Every row comes from one small tree of marks. The marks that hang from a mark follow it in brackets, in the order of their numbers. Every link used is in the known rows. Which tree was each row made from?
Known rows
j778[j709[j243 j421 j958]]: [  9  31   6   7 -12  -9 -23  -9  21  24   0 -32   2 -22 -11]
j958[j709[j243 j410 j421 j612 j778[j294]]]: [ 16  12   4   1  -9 -16 -30  -7  11  26 -35 -15  -7 -50   4]
j778[j294 j709]: [ -4   7 -14 -13   4   2  -2  24  12  17   2 -12  -5  19  -2]
j410[j709[j243 j421 j612 j778 j958]]: [  8  19  11  19 -14 -26 -29 -30  -5  25 -37 -29   5 -66   0]
j958[j709[j243]]: [ 17   5   3   7  -2  -3 -10 -44   8   1  -1 -10  -7 -12  -1]
j958[j709[j410 j421 j612 j778]]: [ 19   8   8  15  -8 -10 -16  -1  14   7 -23 -17   3 -39   6]
j421[j709[j243 j410 j612]]: [ 14   2   9  17  -9 -10 -25   2  17  20 -25 -12   1 -46   1]
j958[j709]: [ 13   1   0   5   1   2   2 -27  10 -10   7  -7  -3   5   2]
j958[j709[j243 j410 j612 j778]]: [ 31   3   7  13  -7 -13 -20 -26  10  18 -30 -13  -1 -47   7]
j243[j709[j410 j421 j778 j958]]: [ 37   7  13  13 -15  -9 -23 -14  25  13 -17 -27   2 -41  -3]
j243[j709[j410 j958]]: [ 36  -1  11  -2 -10  -3 -10 -34  31  10   1 -24   3 -13  -3]
j243[j709[j410 j421 j612 j778[j294] j958]]: [ 24   8   5  -3 -15 -11 -24   5  17  30 -28 -25   0 -46  -2]
j243[j709[j410 j612 j778 j958]]: [ 40  -1   8  10 -12  -9 -14 -15  17  22 -22 -23   6 -42   1]
j410[j709[j243 j421 j612 j778[j294] j958]]: [  1  19   4   3 -12 -27 -30 -19  -7  33 -40 -23  -1 -61   0]
j709[j410 j421 j612 j778 j958]: [ 17  18  15   8 -16 -16 -19  11  11  22 -25 -14  11 -54   1]
j421[j709[j410 j778[j294] j958]]: [ 29   7   5   8 -10 -10 -17  19  20  17 -22  -1  -2 -45   1]
j958[j709[j410 j421 j612 j778[j294]]]: [ 12   8   1  -1  -7 -10 -17   9  12  15 -27 -12  -3 -35   6]

Write each row's tree
[ 12   2   0  -8  -6 -15 -23  11  -1  36 -41  -1  -4 -46   5] | j709[j243 j410 j612 j778[j294]]
[ 10  26  10   1 -14 -10 -16  12  34  27  -5 -34  13 -21  -3] | j778[j709[j410 j421 j612 j958]]
[  7  18   5   3 -11 -24 -29 -26  -2  24 -32 -20  -5 -52  -1] | j410[j709[j243 j421 j778[j294] j958]]
[ 26  13  17  -5 -13 -13 -18 -33  21  20  -9 -10   5 -33  -3] | j709[j243 j410 j958]
[ -2  11  -3   1  -6 -12 -26  15 -10  22 -29  -2 -11 -39  -2] | j709[j243 j421 j778[j294]]
[ 22  11   4   0  -8 -13 -29 -14  16  16 -28 -12 -10 -41   2] | j958[j709[j243 j410 j421 j778[j294]]]
[  7  11   9   4  -9 -20 -16 -50   1  22 -19 -25   7 -37   0] | j410[j709[j243 j612 j958]]
[ 11   1  -7  16  -3  -8 -24  20  -4  18 -30   3 -14 -45  -1] | j421[j709[j243 j778[j294]]]
[  7  30   6 -14 -15 -15 -30   7  30  46 -17 -32   3 -32  -6] | j778[j294 j709[j243 j410 j421 j612 j958]]
[ 31   8  12  14 -17 -11 -24  -6  19  23 -24 -30   6 -52  -2] | j243[j709[j410 j421 j612 j778 j958]]
[ 14  22  11  -5 -17 -22 -33   6   7  42 -37 -12   1 -65  -2] | j709[j243 j410 j421 j612 j778[j294] j958]
[ 19  10   5  19 -13  -8 -18  -4   2  18 -19 -27   2 -45  -5] | j243[j709[j421 j612 j778 j958]]
[ 27  12   7  10 -15 -18 -30  11  12  37 -38  -7  -1 -71   0] | j421[j709[j243 j410 j612 j778[j294] j958]]
[ 23   7   4   8 -12 -13 -18  27  14  27 -30  -4   2 -55   2] | j421[j709[j410 j612 j778[j294] j958]]
[ 20   9  14  13 -13  -9 -13   4  25  14 -11 -13  10 -40   0] | j421[j709[j410 j612 j958]]
[ 23  14   7  32 -13 -15 -24   3  -2  25 -29 -10   1 -70  -3] | j421[j709[j243 j612 j778 j958]]
[ 26   9  11   4 -12 -14 -10   2   9  23 -23  -7  11 -45   4] | j709[j410 j612 j778 j958]
[  5  19  14   8 -12 -20 -24 -49   8  12 -14 -29   3 -37  -4] | j410[j709[j243 j421 j958]]
[ 11  23  21  -1 -19 -17 -28 -17  18  30 -18 -20   9 -50  -4] | j709[j243 j410 j421 j612 j958]
[ 22  12   1  15 -10 -12 -24   6   2  23 -25  -1  -9 -55  -5] | j421[j709[j243 j778[j294] j958]]
[ 13  30  13   3 -17 -15 -29  -4  32  38 -13 -38  10 -37  -6] | j778[j709[j243 j410 j421 j612 j958]]
[ 33  10   8   9 -13 -16 -29   3  18  27 -30  -4  -5 -61  -1] | j421[j709[j243 j410 j778[j294] j958]]
[ 19   9   5 -12 -10 -14 -11  13   6  31 -27  -2   5 -41   4] | j709[j410 j612 j778[j294] j958]
